Each row was made from one walk, in order. Every step used is in the known rows, and no mark comes twice. Write each row's walk.
In the rows, 128 means zero.
Known rows:
H/G: [128 115 144 157 126  99 119 115 124 139 155 119 144 118  85 161 148 144
 128 121 123 122 137 173 128 113 109 123 176 155 128 117 113 155 131  80
 148 136 148]
S/G/E/L: [155 113 126  89 117 115 114  95 114 127 151 120 133 149 122 190 111  90
 132 151 113  77 141  71 103 133 122 130  80 150 139 125 104  79 113  82
 140 185 120]
H/G/E/A: [183 120 168 171  97  43  96 120 112 111 204 100 148 129  79 185 138 121
 162 119 105  98 128 159 156 133  95  91 164 169 116 130  62 102 138  92
 161 106 136]
X/N/H/G: [112 126 124 205  97 113 118 186 203 153 158 137 109 118 104 163 152 130
 141 106  90 126 160 138 144 121  97 156 140 123  58 125 142 163 148 112
  87 144 133]
G/Y: [125 122 117 114 143  96 136 131 158 154 130 130  99  95 144 113 134 174
 126 121 114  90 126 136 128 143 129 157 136 139 144 134 118 146 100  98
 131 144 129]
A/E/L/Y: [106 102 153 114 179 103 153 117  68 119 101 124 144 148 135 155 123 107
 117 157  69 122  84 115 115 182 134 119 115 128 138 114  97 148 127 145
 141  95 135]
S/G/U/L: [140 137 101  57 108 118 103 116  95 130 127 114 176 217 149 145 135 117
 118  71 151  67 113 142 118 131 149 141  62 157 109 138 134  98 105 137
 148 139 119]
M/G: [108 132 111  95 152 125 174 107 123 162 132 127 110 128 119 125 119 145
 107 144 159 119 111 135 147 104  80 125 154 136 140 127 159 117 116  79
 157 135 166]
X/N/H/G/E/L: [145 114 126 199 103 105 101 151 192 130 182 147 116 133 108 206 142  80
 157 121  75 119 177  95 140 131  95 156 111 111  38 129 129 102 131 101
  98 161 121]
Q/G: [117 132 141 121 158 130 138 141 105 133 108 143 114 102 129 125 134 150
 102 165 127 135 149 126 116 149 149 153 145 132 152 123 132 123 130 137
 140 115 128]
X/N/H/G/E: [155 128 114 204  92  82 101 168 210 140 176 129 102 109 103 184 146 107
 154 100  75 118 183 129 165 120  98 159 123 132  46 140 124 113 142 103
  98 162 133]
M/G/E: [158 131 107  97 144  98 159  97 134 149 161 121  98 118 115 150 111 123
 124 138 143 106 127 122 159 102  83 135 140 144 125 145 143  64 108  70
 166 152 166]
Q/L/T: [101 126 152  99 116 102  98  92 108 147 157 123 142 147 115  67 130 124
 112 122 157 136 136 143 122 129 162  77 145 167 103  93 146 146 149 106
 164  97 124]
S/G/T/L: [157 150 132 103  85 106 151 126 149 147 103 146 168  99 114 107 129 134
 128 123 133 101  85  89  75 109 166  92  87 171 171 133 113 199 113 100
 134 185  98]
A/E/G: [101 103 133 114 141 140 154  96  50 125  98  88 116 134 123 138 127 130
 132 113 107 133  77 140 132 121  73 111 147 146 149  88 121 111 122 142
 120  94 112]
T/L/Q: [128 160 152 158 121 127 143 130 143 115 151 120 129  87 125 107 129 132
 130 124 101 160 110 158  99 143 157 145 133 177 146 138 135 163 162 135
 115 123 145]
N/E/G/U/L/T: [ 84  97 125  46  89 135  94  73  53 109 118  95 162 192 139 112 135 139
 155  62 194 151 122 158 122  48 123  71 118 108  57 112 163  79 120 186
 170 131 110]
G/H: [110 105 112 151 139 166 115 117 125 105 142 134 146 132 110 116  96 154
 137 155 141 122 121 116 131 139 103 109 170 128 152 119 125 116 137 102
 118 114 158]
G/T/L/Q: [150 160 142 146 104 107 152 122 147 119 117 134 174  80 122  94 146 136
 127 121 127 143  95 138  73 139 188 119 119 163 139 147 125 192 135 142
 118 128 111]
E/L/Q/G: [112 132 160 124 168 156 126 118  93  94 113 137 140 124 142 146 138 115
  96 178 123 143 154 122  72 183 170 173 107 117 133 121 142 115 146 169
 123 104 122]
H/N: [127 144 115 140 140 136 137 147 158 163 132 124  95 116 144 106 108 111
 137 139 126 137 143 134 168 126 117 132 166 110 175 142 128 141 121  87
 108 130 145]
X/N/H/G/T: [139 123 117 192  81  92 123 174 206 163 123 151 151 107 102 141 169 127
 134 105 116 112 149 116 121 114 128 126 122 107  52 129 124 189 126 117
  87 153 102]
U/G: [127 126 110 135 162 137 146 140  98 125 131 121 103  88 125 144 127 158
 104 148 158 115 138 153 113 123 133 142 157 138 138 124 112 123 135 117
 137  97 121]
A/E/L: [ 90 110 152 110 159 143 167  91  64 138 125 114 140 144 123 162 122  89
 124 144  95 110  92 123 116 175 110 116 131 135 141  97 104 128 107 100
 130  90 114]
A/E: [ 98 126 140 117 143 125 170 108  79 150 115 104 116 122 117 132 123 118
 121 120  96 107  97 152 137 161 111 124 144 155 153 107  99 134 115  99
 130  90 126]
T/L/Y: [137 133 146 150 147  82 141 157 140 120 130 150 128  97 121 105 117 158
 131 148  79 162  88 126 125 130 157 121 138 168 153 144 122 188 153 151
 146 137 162]
H/G/Q/L/Y: [170 118 143 118 137  42  89 144 122 118 134 126 180 181 124 135 182 131
  88  72 116 137 103 181 142 122 172 143  99 159  83 141 120 170 119 150
 172 104 126]
N/H/G: [139 126 138 181 115  87 122 164 150 144 163 124 121 117  87 162 136 139
 136 112 105 124 133 164 132 112 107 140 158 135  96 130 137 181 131  95
 122 136 142]
S/G: [124 129 123  94 109 122 132 127 117 148 121 112 121 132 118 137 115 138
 116 138 128  85 119 115 109 122 124 126 103 159 168 122 121 137 128  96
 128 168 134]
E/G/H/N/X: [129 122  79 168 154 231  98 137 189 121  95 140  94 163 153  82 103 108
 162 132 170 176 170  70 205  96  43 127 164  73 167 104 155  99 136 144
  69 142 135]
X/N/H: [ 94 132  99 173 112 129 141 194 192 163 137 135  86 111 137 125 123 132
 139 129  95 125 146 104 144 134 107 157 126 110  82 133 150 140 148 132
  70 135 131]
M/G/E/L: [146 116 118  93 158 116 157  78 116 142 165 136 118 143 120 177 114  96
 125 160 144 103 125  93 140 115  75 127 125 126 112 130 144  56  97  69
 167 150 156]
E/A: [125 121 152 136 119  88 139 147  89 131 163 103 130 128 114 129 113 149
 143 148 117 106  93 134 135 151 103  84 160 144 149 126  84 131 138 123
 136  83 136]
X/N/E: [ 62  99 109 129  94 148 158 147 150 159 117 127  96  96 143 129 136 131
 148 120 129 146 155 132 139 110 107 117 134 107 102 124 123 115 134 134
 103 164 137]
A/E/L/T: [ 68 128 174  92 139 140 145  63  63 135 135 109 144 138 108 128 105  98
 131 149 114 119 119 108 109 155 135  82 136 126 128  76 117 130 129  89
 159  92 112]
X/N/E/A: [ 74 108 136 137  77 116 153 167 126 141 144 111 103 112 136 132 131 136
 169 129 118 131 125 129 149 128  94  79 133 104 106 122  88 121 152 158
 106 123 128]
M/G/T: [137 129 108  84 135 107 178 102 129 171 102 141 149 116 117 106 135 148
 108 141 183  98  93 113 118 101 112  96 136 119 132 137 144 144  91  85
 158 141 135]
S/G/T: [150 127 114  83  94 100 139 116 120 159  91 123 164 120 115 116 128 139
 113 136 152  69 108  94  77 117 154  98  91 143 158 126 103 162 104  97
 133 176 103]
X/N/E/L: [ 48  82 120 122 110 163 159 128 131 149 123 142 115 121 147 159 135 101
 152 144 125 148 156 102 119 124 104 112 119  82  91 112 125 108 124 136
 104 167 133]
T/L/Q/G/U: [146 194 148 118 135 145 123 138 131  80 115 147 142 122 141 126 148 125
 112 113 107 184 132 142 100 148 204 185  89 146 133 165 164 124 138 192
 125  83 124]
M/G/Q/L: [135 146 106  49 146 106 159 113 119 162 140 119 140 183 142 107 155 119
  76  84 180 121  85 145 157  99 118 144  93 145 102 141 170 110  80  99
 168  97 124]
N/H/G/T: [167 126 137 171  99  69 123 154 152 153 127 136 161 112  81 145 151 145
 127 110 132 105 118 145 104 106 133 109 144 122  83 142 119 205 110  98
 122 141 106]
E/G/T/L/Y: [165 105 134 138 129  76 135 139 119 111  70 144 167  97 125  94 140 163
 136 137 114 164  61  90  87  88 146  82 127 145 139 131 122 191 138 197
 137 147 114]
T/L: [122 142 143 147 127 118 156 138 139 139 152 139 127  91 112 112 121 139
 139 131 107 151 102 135 120 122 132 113 155 172 159 125 129 167 129 105
 132 136 142]
U/G/M: [156 108  99 118 173 148 154 139 102 139 128 130  89  84 136 132 126 156
  92 154 153  99 143 174 112 128 161 127 162  90 174 140 121 106  96 136
 155 130  95]
L/Q/G/E/A: [182 156 173 146 125  85 107 137  94  76 154 109 118 107 130 146 130 124
 126 159  99 117 145 139 124 185 161 152 113 149 127 150  82  71 166 178
 139  72 119]

Write each row's walk:
[125 148 149 131 152 141 124 137 108 110 111 128 119  99 138 119 140 147
  89 158 122 143 157 153  96 169 174 179 124 139 144 138 139 120 156 170
 122 102 129] : L/Q/G
[122 113  95 163 139 204  94 122 136  98 111 124 110 145 137 102  86 130
 154 142 154 163 119  99 163  88  58 108 176  84 174 117 149 110 137 131
  81 123 142] : E/G/H/N
[156 138 119 142 114  82  91 151 129 124 166 123 170 207 112 167 156 128
 136  47 127 102 123 193 142 122 128 155 117 135  36 152 154 148 110 134
 139 105 125] : N/H/G/U/L
[131  94 128 125 163  68 120 145  97 128 124 126 159 161 150 106 133 156
 111 127 117 100 106 161 129 162 152 132 130 160 102 132 116 147 150 174
 162 125 162] : U/L/Y
[123 135  92 159 158 239 123 120 154 120  77 126  91 170 152  89 106  84
 158 111 140 170 141  84 214 126  37 123 151  82 172  87 135 105 125 140
  67 107 116] : A/E/G/H/N/X
[111 147 142  62 110  95 103  96 107 148 150 107 155 164 128  76 143 124
  98  84 166 128 127 136 135 105 185 105 107 149  93 121 148 126 113 110
 167  92  96] : G/Q/L/T
[ 92 118 147  99 120 105 110  91  98 140 158 115 156 146 121  85 120 149
 122 117 167  96 142 157 121 133 153  92 152 155  90  97 137 127 153 112
 177 126 136] : U/L/T
[129 144 165  95  95  79  79  90 119 140 169 106 178 169  92 110 172 122
 102  62 165 135 132 172 132  89 176 102 121 162  72 106 141 149 118  87
 183  99 101] : H/G/Q/L/T
[109  89 116 148 155 176 111 140 139  95 104 155 124 149 161 124  78 110
 160 173 126 171 127  98 147 121 120 105 136  52 152 145 121 151 135 153
 113 151 161] : G/H/N/E/L/Y
[139 108 114 188 111 126 123 179 204 161 151 148  93 120 112 154 146 118
 132 110  91 109 168 157 144 128 126 142 144  73  98 137 149 142 114 133
 103 179 112] : X/N/H/G/M
[133  73 106 108 148 144 133 112  89 136 116 114 107 122 135 123 125 143
 118 140 138 122 111 142 120  99 106  98 167  90 175 117 147  90  98 167
 139 163 109] : E/G/M
[ 64 117 144 132 123 191 139 138 125 107  95 146 114 100 167 151 154 104
 119 157 120 175 183 118  84 158 159 172  82  81  85 123 146 100 157 200
  94 140 113] : X/N/E/L/Q/G
[117 154 150  66 136 124  88 102  85 113 124 141 167 177 138 101 143 138
 102 108 168 122 159 138 123 137 200 127 114 124  82 124 162  85 126 167
 185  87 113] : Q/G/U/L/T
[166 130 115  98 100  93 114 111 128 132 142 105 115 125 120 160 108 115
 134 131 117  74 141 101 129 119 125 135  93 168 151 134  98  84 122  83
 135 186 134] : S/G/E
[132 141 108  99 128 122 100 110  97 107 139  99 179 198 156 126 154 123
 114  73 143 107 124 190 118 159 172 167  96 153  75 155 148  88 130 173
 134  79 132] : G/U/L/Q
[140 134 120  87 117 105 126 131 159 157 120 124 102 115 146 126 127 166
 118 119 116  61 119 113 109 132 134 164  81 152 165 132 114 153 104  87
 128 190 118] : S/G/Y
[142 160  79 141 130 217 102 151 217 137 100 147  97 171 148  89  89  97
 150 136 160 121 185  57 194 123  93 139 108  91 191 120 134 131 134  87
  76 186 142] : S/G/H/N/X
[150 191 144 195 144 215 101 154 185  64 117 176 115  96 147  79 102 117
 131 152 120 200 147 122 132 157 168 171 132 119 191 147 159 156 169 157
  89 102 142] : T/L/Q/G/H/N
[ 69  74 120 126 133 128 144 149 137 132  96 148 118 123 161 150 135 123
 142 160  96 157 142  94 118 133 131 120 100  82  84 131 118 129 147 182
 116 170 148] : X/N/E/L/Y
[148 120 133 134 136 118 114  87 113 102 162 105 139 128 132 171 123  88
 132 149 110 116 152 119 104 166 143 155 110 142 110 140 117  69 139 124
 127 125 135] : G/E/L/Q
[165 122 145 138 110  60 122 129 100 119 185  99 121 122 114 154 110 123
 162 143 103  94 117 119 153 152 101  92 147 157 135 141  67  82 133 110
 146 101 137] : G/E/A
[114 120 106 155 146 219 118 108 102  99  94 111 113 152 137 108  88 102
 153 118 125 153  89 111 172 119  53 107 162  96 178  99 133 113 128 129
  80  88 124] : A/E/G/H/N
[166 147 127 112 142  68 178 135 157 140  95 169 156  98 118  90 129 160
 108 150 135 142  63 105 114  96 148  98 118 138 141 153 142 202 122 132
 170 148 150] : M/G/T/L/Y
[127 153  97 146 152 159 140 160 206 185 113 136  72 130 156  81 121  93
 144 124 142 152 196 102 207 128 101 149 155  95 168 128 132 134 120  99
  97 149 138] : H/N/X
[191 182 192 169 115  90 115 145 120  68 170 134 120  85 120 131 127 122
 141 142  84 154 121 135 116 177 172 143 109 178 143 152  92 103 169 179
 141  82 117] : T/L/Q/G/E/A
[132 138 127 127  73 174 108 151 125 101 135 117 111 158 134 116  67 117
 179 133 151 121 106 108 160 106  84  70 111  87 193 136  84 144 143 116
 102 150 135] : S/G/H/N/E/A
[115 111 130 102 144 124 147 104  95 133  90 100  97 111 148 123 142 153
 136  93  98 108  75 142 132 134  74 145 120 140 143 101 116 128  95 137
 117 110  97] : A/E/G/Y
[162 171 141 120  74 116 136 121 150 122 103 129 171  99 122 101 137 136
 118 118 129 112  95 113  51 126 190 121  60 174 155 143 119 199 140 132
 116 170 100] : S/G/T/L/Q
[113 161 129  31 125 103 133  80 118 164 154 117 139 178 127  74 139 128
  83  90 194 128 109 131 151  81 146 102  98 140  85 123 185 111 105  84
 192 100 116] : M/G/Q/L/T
[ 58  64  91 149  93 217 119 128 134  96  97 129 116 127 140 127 115 143
 165 130 153 174 129  99 138  75  50  94 141  82 101  97 148  84 149 180
  79 158 139] : X/N/E/G/H
[129 135 100 162  97 106  91 174 181 133 158 140 158 198 129 167 174 110
 136  43 113 110 150 167 152 130 124 169  98 121   4 143 161 124 124 151
 106 120 121] : X/N/H/G/U/L
[178 139 166 137 128  74 118 142  89 100 154 127 112 112 117 154 119 131
 137 159 109 109 141 113 144 167 136 120 133 146 144 139  77  74 134 148
 156  85 114] : Q/G/E/A
[139 135 125 123 114 104 101 110 123 128 147 114 166 161  95 182 158 130
 134  87 124 126 134 171 139 103 127 133 146 136 109 142 131 117 104  99
 147 106 140] : H/G/U
[ 61  76 101 123  94 168 143 133 121 138 100 112  96 105 149 134 140 135
 157 119 139 168 137 117 134  69  65 105 132  99  98 101 141  96 135 180
  91 169 123] : X/N/E/G
[ 98 120 121 155 126 223 111 114 136  84 127 132 124 143 158 122  85  88
 161 150 150 173 145 128 124 131 117 126 129  60 150 141 136 128 142 132
  81 135 150] : G/H/N/E/L/Q
[124 149 102  56 144 120 177 114 127 160 135 107 122 146 130 132 132 148
  95 105 165 107  97 124 155  85 103 153 111 117 127 151 157  99  80  81
 160 123 140] : M/G/Q
[129 115  94 159 163 192 118 131 109  86 130 138 125 106 112 133 101 169
 114 160 171 119 136 135 118 124 117 125 166 123 142 118 118 109 144 114
 123  86 136] : U/G/H
[170 149 122 147 134 115 164 139 128 126 113 155 148  53 113 109 143 156
 115 135 162 132 101 130  81 106 172 100 139 148 141 136 106 187 114 120
 138 110  86] : U/G/T/L
[148 130 142 117 162 152 132 132 111 115 102 139 104  99 152 111 139 135
  79 162 117 125 160 168  93 177 205 166 132  97 178 149 148 104 120 188
 144 132 109] : L/Q/G/M
[ 89  76 119 104 111 143 144 113  73 133 106  98 109 110 128 133 124 149
 152 121 155 161 106 143 118  65  71  96 153 116 133 115 136 115 123 164
 126 159 127] : N/E/G
[117 146 127 157 133 223 106 144 140  79  93 147  97 110 161  99 100 125
 131 152 154 190 169 147 136 133 153 160 129  70 161 153 146 127 151 170
  93 123 143] : L/Q/G/H/N/E
[151 113 149 117 160 120 120 104 101 110 136 152 121 118 129 179 122  99
 118 176 109 127 166  81 114 159 146 155 120 122 126 126 117  63 113 125
 154 131 118] : Q/G/E/L
[131 148 121  90 149 133 119 134 101 122  99 143 134 145 135 147 145 134
 108 134 127 142 148 123 128 138 168 159 118 115 136 149 151  92 104 156
 141  89 118] : Q/G/U
[ 94 132 155 121 149 153 157  88  65 110 123  95 145 141 134 152 130  86
 116 135  97 120 105 150  95 196 135 146 104 142 130 110 112 126 132 131
 111  73 117] : A/E/L/Q
[130 148  86 170 155 211 112 149 218 140 115 158  94 153 148  76  97 103
 156 139 158 154 190  82 211 134  87 134 163  84 173 122 138 121 132 102
  79 138 150] : G/H/N/X
[142 121 141 150 130  82 114 121 163 146 149 133 122  98 116 148 163 171
 129 100 115  96 131 176 127 128 118 156 149 149 122 121 113 167 105  76
 142 149 134] : H/G/Y
[177 141 156 137 148  72 145 163 138 111  69 186 163  72 128  91 143 163
  98 171 102 162  99  95  84 146 216 121 111 142 154 150 115 210 132 190
 155 133 115] : Q/G/T/L/Y
[136 149  99 134 114 196  96 132 165 118 119 135 115 156 137 111  74 114
 141 143 143 106 136  88 149 120 105 126 116 108 200 136 129 138 136  80
  92 165 149] : S/G/H/N
[136 178 171 155 143 143 144 142 133  96 124 153 122  75 132 105 136 140
 108 142 102 177 132 150  86 160 186 174 122 166 154 139 144 154 164 172
 124 106 130] : T/L/Q/G
